Each row was made from one small tree. The marks that hang from a mark follow it in brackets, in alphabetical order. Every link used is in the known rows. Write each row's tree.
Known rows
E[K[L] Q[J[T]]]: +2.21  -0.17  +0.35  +0.36  +3.08  -0.96  -2.31  +0.33  -0.14  -0.08  -0.02  -0.85  -2.78  +0.30  +0.50  -5.78  -0.05  -2.17  -3.54  -1.40  -0.39
J[T[L Y]]: +2.00  -0.49  +0.12  -0.13  -1.77  -3.07  +3.09  +3.64  +0.33  -0.79  -3.55  -3.41  +2.22  +1.05  +1.41  +1.16  +2.93  -0.48  +1.04  -1.39  -1.17
L[K[E[Q]]]: -0.90  +0.64  -1.28  -2.20  +0.36  +2.16  -1.18  +4.47  +0.46  +2.27  -0.29  +0.69  +1.08  +1.80  -3.14  -3.07  -1.49  +0.69  +2.27  -0.32  -2.24
T[L[K[E[Q]]]]: -1.81  +1.22  -1.80  -2.14  -0.64  +0.33  +0.30  +4.18  +0.84  +2.47  -1.16  -0.20  +1.71  +2.65  -3.09  -1.80  -0.01  +0.19  +3.65  -0.13  -3.29
T[L[K] Y]: -0.83  +0.01  -1.48  -1.50  -0.28  +0.97  +2.39  +4.13  +1.61  +2.12  -4.21  -2.88  +3.83  +2.47  +0.33  +3.41  +0.44  -0.23  +5.57  -0.14  -1.91
E[K Q[J[T]]]: +0.82  +0.21  -1.25  +2.22  +1.63  -2.47  -0.70  +1.24  -0.33  -0.58  -0.56  +0.54  -1.82  +0.02  +0.67  -5.59  +0.34  -0.76  -4.44  +0.49  -2.30
E[K[L] Q[J]]: +0.19  -0.24  -0.47  +0.19  +3.57  +0.25  -2.95  -0.87  +0.08  +0.74  +0.23  -0.22  -2.98  -0.28  -0.94  -4.81  -1.41  -2.22  -2.67  -0.45  -0.47
T[L[K[E[Q]]] Y]: -1.79  -1.48  -1.52  -1.93  -1.43  +1.16  +1.29  +5.44  +0.98  +2.98  -4.07  -2.63  +3.21  +2.67  -1.86  +2.07  +0.28  -0.40  +4.44  -0.40  -2.56
Q[E J[T] V]: +1.35  -0.37  -0.31  +0.86  +1.40  -3.57  +0.62  +5.92  -1.15  +2.54  -1.29  -3.10  -1.62  +0.29  -1.05  -3.03  +1.47  +1.92  -1.01  -0.90  -2.09
V[Q[J[T[L]]]]: +1.34  +2.76  +0.39  +0.54  +0.62  -3.64  +0.62  +1.55  +1.71  +0.32  -1.05  -0.16  +0.28  +0.16  +0.83  -3.25  -1.14  -0.11  -1.37  -0.30  -2.18
E[K Q[J]]: -1.14  +0.09  -2.03  +2.04  +2.12  -1.21  -1.30  +0.02  -0.07  +0.32  -0.28  +1.18  -1.98  -0.52  -0.79  -4.65  -0.99  -0.84  -3.58  +1.39  -2.38
J[Q[E[K] V] T]: +3.15  +0.68  -1.67  +0.38  +0.26  -2.72  +3.00  +4.61  -0.56  -0.93  -0.21  -1.83  -1.12  +2.70  -1.51  -2.61  +3.27  +0.44  -1.24  -1.10  -0.91
T[L[K]]: -0.75  +2.65  -1.67  -1.77  +0.43  +0.09  +1.37  +2.87  +1.50  +1.71  -1.33  -0.38  +2.34  +2.46  -0.94  -0.53  +0.20  +0.36  +4.80  +0.11  -2.69
V[Q[E[K] J[T]]]: +0.84  +1.34  +1.12  +1.34  -0.28  -3.10  -0.41  +4.27  +1.22  +1.27  +0.01  -1.01  -0.08  -0.39  -0.06  -5.53  -1.63  +0.39  -3.00  -1.37  -1.56
T[Y]: -0.30  -1.55  -0.51  -0.08  -0.27  +0.07  +1.48  +1.58  +0.44  +0.08  -2.96  -2.30  +1.50  -0.92  -0.38  +2.69  -0.11  -0.39  +1.18  -0.08  -0.08
J[T]: +2.85  +1.26  +0.38  -0.04  -0.34  -2.74  +1.41  +2.15  -0.14  -1.76  -0.48  -0.83  +0.35  -0.09  +0.59  -2.68  +1.78  +0.30  -1.00  -1.32  -0.70
K[E]: -1.75  -0.46  -0.48  -1.57  -1.61  -0.41  -0.96  +2.75  -0.70  +1.12  -0.08  -0.41  -0.21  -0.93  -5.05  -1.77  -1.02  +0.77  +0.13  -0.74  -1.13
T[L[K[E]] Y]: -1.81  -1.01  -1.22  -2.33  -1.62  +1.27  +1.48  +5.70  +0.98  +3.07  -4.16  -3.27  +3.65  +2.48  -1.80  +3.04  +0.09  +0.14  +5.44  -0.69  -2.12
T[L Y]: -1.32  -1.09  -1.18  -0.42  -1.26  -1.17  +2.59  +2.14  +0.83  +0.82  -3.90  -3.08  +2.37  +0.45  -0.63  +3.62  +1.13  -0.76  +2.93  +0.01  -1.42
Q[E[K] J V]: -1.48  -0.60  -1.54  +1.68  +2.06  -2.06  -0.29  +4.74  -0.76  +3.52  -0.71  -1.96  -1.91  +0.06  -2.77  -3.17  -0.70  +1.39  -1.38  +0.72  -2.31
L[K]: +0.39  +2.49  -1.14  -1.73  +1.78  +1.93  +0.14  +2.80  +1.21  +1.20  -0.44  +0.47  +1.82  +1.55  -0.43  -1.47  -1.27  +0.87  +3.65  -0.02  -1.47
Q[E[K] V]: -0.87  -0.71  -1.23  +1.39  +0.61  -1.76  +1.30  +4.87  -0.29  +2.16  +0.08  -1.32  -0.46  +0.66  -3.89  -3.15  +0.01  +0.75  -1.03  +0.61  -1.46
K[E[Q] L]: -0.10  -1.60  +1.05  -3.22  +0.60  +1.31  -3.26  +1.23  -0.46  +1.48  +0.74  -1.26  -2.12  -0.32  -5.27  -3.48  -0.99  -1.77  -0.27  -2.56  +0.56

Write each row's tree
+0.17  +1.01  +1.58  -0.26  +0.04  -0.67  -0.80  +2.68  +2.01  +1.39  +1.33  -0.74  +0.22  -0.25  -2.57  -4.75  -2.67  -1.06  -1.28  -1.77  +0.18 -> V[Q[E[K[L]]]]
-2.19  -1.18  -1.17  -0.69  -0.34  -0.68  -2.24  +2.21  -1.04  +1.73  -0.47  +0.02  -1.75  -1.05  -4.33  -3.28  -1.01  +0.38  -1.52  -0.17  -2.28 -> K[E[Q[J]]]
-0.76  +0.49  -1.91  -1.56  +1.98  +1.63  -1.28  +4.71  +0.03  +3.37  -1.02  +0.44  +0.04  +2.23  -3.02  -2.91  -1.64  +1.07  +1.84  +0.60  -2.96 -> L[K[E[Q[J V]]]]
+0.61  -0.02  +0.62  -0.04  -0.49  -2.74  -0.73  +5.19  -0.77  +1.74  -0.81  -3.27  -1.02  -1.16  -0.12  -3.30  +1.33  +1.86  -0.47  -2.58  -1.44 -> Q[E J[T]]
+1.63  -0.37  +0.05  +0.36  +0.80  -2.11  +0.31  +2.44  -0.43  +0.19  -3.09  -2.86  -0.22  -0.91  +2.06  +0.17  +0.84  +0.55  -0.52  -1.04  -1.00 -> Q[J[T[Y]]]
-0.50  -0.61  +0.92  -1.04  -0.07  +0.18  -1.38  +3.42  +0.13  +1.77  +1.05  -2.53  -0.68  -0.59  -3.16  -3.58  -0.44  -0.47  +0.22  -2.63  +0.63 -> Q[E[K[L]]]
+0.04  -1.77  +0.24  -2.48  +2.73  +0.66  -3.37  +1.63  -0.99  +2.93  -0.12  -1.60  -3.45  +0.25  -5.19  -3.25  -1.29  -1.29  -0.75  -1.36  -0.33 -> K[E[Q[J V]] L]
-0.05  -0.24  -2.53  +2.56  +2.41  -1.69  +1.04  +0.71  +0.05  -0.13  -0.02  +1.84  -1.33  +1.16  -2.42  -4.47  -0.40  -1.28  -3.70  +2.68  -2.20 -> E[K Q[V]]
+1.07  -0.53  -0.57  +1.92  +1.37  -3.60  +0.52  +6.21  -1.11  +2.39  -1.08  -2.78  -1.68  +0.74  -1.00  -4.27  +1.01  +1.49  -2.49  -0.51  -2.16 -> Q[E[K] J[T] V]
+0.32  -0.19  +0.29  +0.98  -0.49  -2.76  -0.89  +5.42  -0.79  +1.58  -0.52  -2.93  -1.08  -0.71  -0.07  -4.60  +0.84  +1.36  -1.96  -2.19  -1.56 -> Q[E[K] J[T]]
+0.82  -1.18  -1.14  +2.34  +1.20  -2.03  -0.19  +1.84  -0.27  -0.39  -2.05  -0.71  -1.06  +0.04  +1.33  -3.62  +0.44  -1.10  -4.04  +0.30  -1.85 -> E[K Q[J[T[Y]]]]
+0.97  +1.31  -1.38  +0.00  +1.70  -1.64  -0.11  +2.43  +0.40  +0.76  -1.50  -0.16  -0.40  +1.51  +1.11  -3.69  +1.09  -0.12  -0.03  -0.13  -3.15 -> E[Q[J[T[L[K]]]]]
-0.33  -0.91  -0.28  +0.22  +3.26  -0.86  -1.58  +3.98  -0.64  +3.90  -0.32  -3.12  -2.69  +0.23  -2.96  -3.24  -0.97  +0.30  -0.66  -0.82  -0.80 -> Q[E[K[L]] J V]
+0.76  -0.52  -1.16  +0.93  +5.11  -0.41  -1.87  -0.24  -0.11  +1.42  -0.18  -0.07  -3.43  +0.92  -1.70  -4.59  -1.23  -2.11  -3.08  +0.91  -0.96 -> E[K[L] Q[J V]]
+1.96  -0.69  -0.96  -1.24  -2.69  -2.32  +3.75  +5.22  +0.17  -0.52  -3.03  -4.84  +1.20  +2.34  -0.04  +1.97  +4.75  -0.06  +2.45  -2.96  -0.79 -> J[Q[E] T[L Y]]
-0.95  +1.34  +0.55  +0.35  +0.32  -1.81  -0.89  +2.89  +1.48  +2.28  +0.14  -0.71  -0.28  -1.28  -1.60  -3.56  -2.58  +0.68  -0.93  -0.85  -1.53 -> V[Q[E J]]
+3.42  +0.79  -1.43  -0.43  +0.27  -2.71  +3.07  +4.32  -0.55  -0.84  -0.39  -2.10  -1.16  +2.39  -1.59  -1.62  +3.69  +0.78  -0.03  -1.45  -0.83 -> J[Q[E V] T]
-1.38  -1.40  -1.53  -0.34  -0.03  -1.07  -0.37  +2.76  -0.91  +1.42  -0.25  +0.56  -1.29  +0.29  -5.63  -3.05  -0.43  +0.03  -1.68  +0.91  -2.14 -> K[E[Q[V]]]
+0.06  +0.55  -2.83  +0.08  +1.14  -0.80  +2.00  +2.71  -0.15  +0.47  +0.18  -0.82  -1.43  +1.83  -3.82  -1.17  +1.13  +0.34  +0.18  +0.34  -1.00 -> J[Q[E[K] V]]
-1.10  -0.52  +0.62  -0.66  +1.40  -0.03  -2.93  +3.26  -0.31  +3.11  +0.22  -3.24  -2.10  -1.23  -2.04  -3.56  -1.17  +0.18  -0.12  -2.51  -0.17 -> Q[E[K[L]] J]
-1.14  -0.53  -1.26  +0.66  +2.09  -2.08  -0.15  +4.39  -0.80  +3.59  -0.94  -2.35  -1.86  -0.39  -2.83  -1.83  -0.23  +1.78  +0.10  +0.25  -2.14 -> Q[E J V]
-1.70  -1.39  -1.75  -0.15  +0.87  -1.21  -1.36  +2.70  -1.18  +2.28  -0.80  +0.13  -2.18  -0.08  -4.92  -3.03  -0.89  +0.45  -1.91  +0.95  -2.64 -> K[E[Q[J V]]]
+2.40  +2.55  -0.34  -1.23  -0.41  -1.99  +2.15  +4.26  +0.83  -0.15  -1.49  -1.25  +2.17  +2.63  +1.15  -2.12  +2.17  +0.45  +2.50  -1.36  -2.14 -> J[T[L[K]]]
-0.51  +0.46  -1.74  -1.73  +1.32  +1.73  -0.50  +4.78  +0.27  +2.71  -0.60  +0.79  +0.80  +2.56  -3.61  -2.99  -1.35  +0.72  +2.02  +0.53  -2.55 -> L[K[E[Q[V]]]]
+1.89  +1.16  +0.86  +0.80  +0.76  -2.51  +0.57  +1.87  +1.54  +0.14  -2.04  -0.94  +0.61  -0.55  +1.64  -1.73  -1.61  -0.26  -1.87  -0.47  -1.10 -> V[Q[J[T[Y]]]]
-0.54  +0.82  -2.15  -0.62  -0.38  -0.14  +0.92  +2.08  +0.08  -0.17  +0.62  -0.96  -0.96  +0.71  -3.05  -1.43  +0.96  +0.28  +0.61  -1.03  -0.58 -> J[Q[E[K]]]
+1.26  -0.55  -0.93  +0.65  +3.93  -0.24  -0.55  -0.11  +0.20  +0.34  +0.49  +0.45  -2.32  +1.39  -2.57  -4.60  -0.70  -2.70  -2.85  +0.83  -0.35 -> E[K[L] Q[V]]
+1.78  +1.25  -1.44  +0.85  +2.49  -4.33  +1.75  +2.77  -0.53  +1.14  -2.37  -1.63  -1.18  +1.44  +0.21  -1.45  +1.63  +0.82  -0.44  +0.91  -2.98 -> Q[J[T[L]] V]
+1.31  -2.10  -0.09  +0.99  +0.91  -3.06  +1.25  +6.70  -0.98  +2.85  -3.12  -4.69  -0.66  +0.33  -0.21  -0.44  +1.66  +1.52  -0.51  -1.06  -1.56 -> Q[E J[T[Y]] V]
-1.12  +1.29  +0.26  +1.16  +0.28  -1.85  -1.01  +3.07  +1.49  +2.15  +0.30  -0.37  -0.30  -0.91  -1.53  -4.65  -3.00  +0.35  -2.07  -0.47  -1.66 -> V[Q[E[K] J]]
+0.27  +0.94  +0.03  -1.01  -0.49  -2.13  -0.16  +6.87  -0.02  +3.00  -1.56  -3.60  +0.45  +0.99  +0.35  -2.83  +1.63  +1.88  +2.35  -2.66  -2.67 -> Q[E J[T[L[K]]]]
-0.73  +1.25  +0.59  +0.91  -0.88  -1.66  +0.25  +3.19  +1.87  +1.05  +0.96  +0.16  +0.90  -0.46  -2.43  -4.62  -2.42  -0.16  -1.83  -0.53  -0.98 -> V[Q[E[K]]]
-0.45  -1.58  +0.86  -2.99  +1.52  +1.12  -4.25  +1.09  -0.74  +2.37  +0.18  -1.68  -3.07  -0.74  -4.56  -3.43  -1.45  -1.36  -0.46  -2.45  +0.07 -> K[E[Q[J]] L]
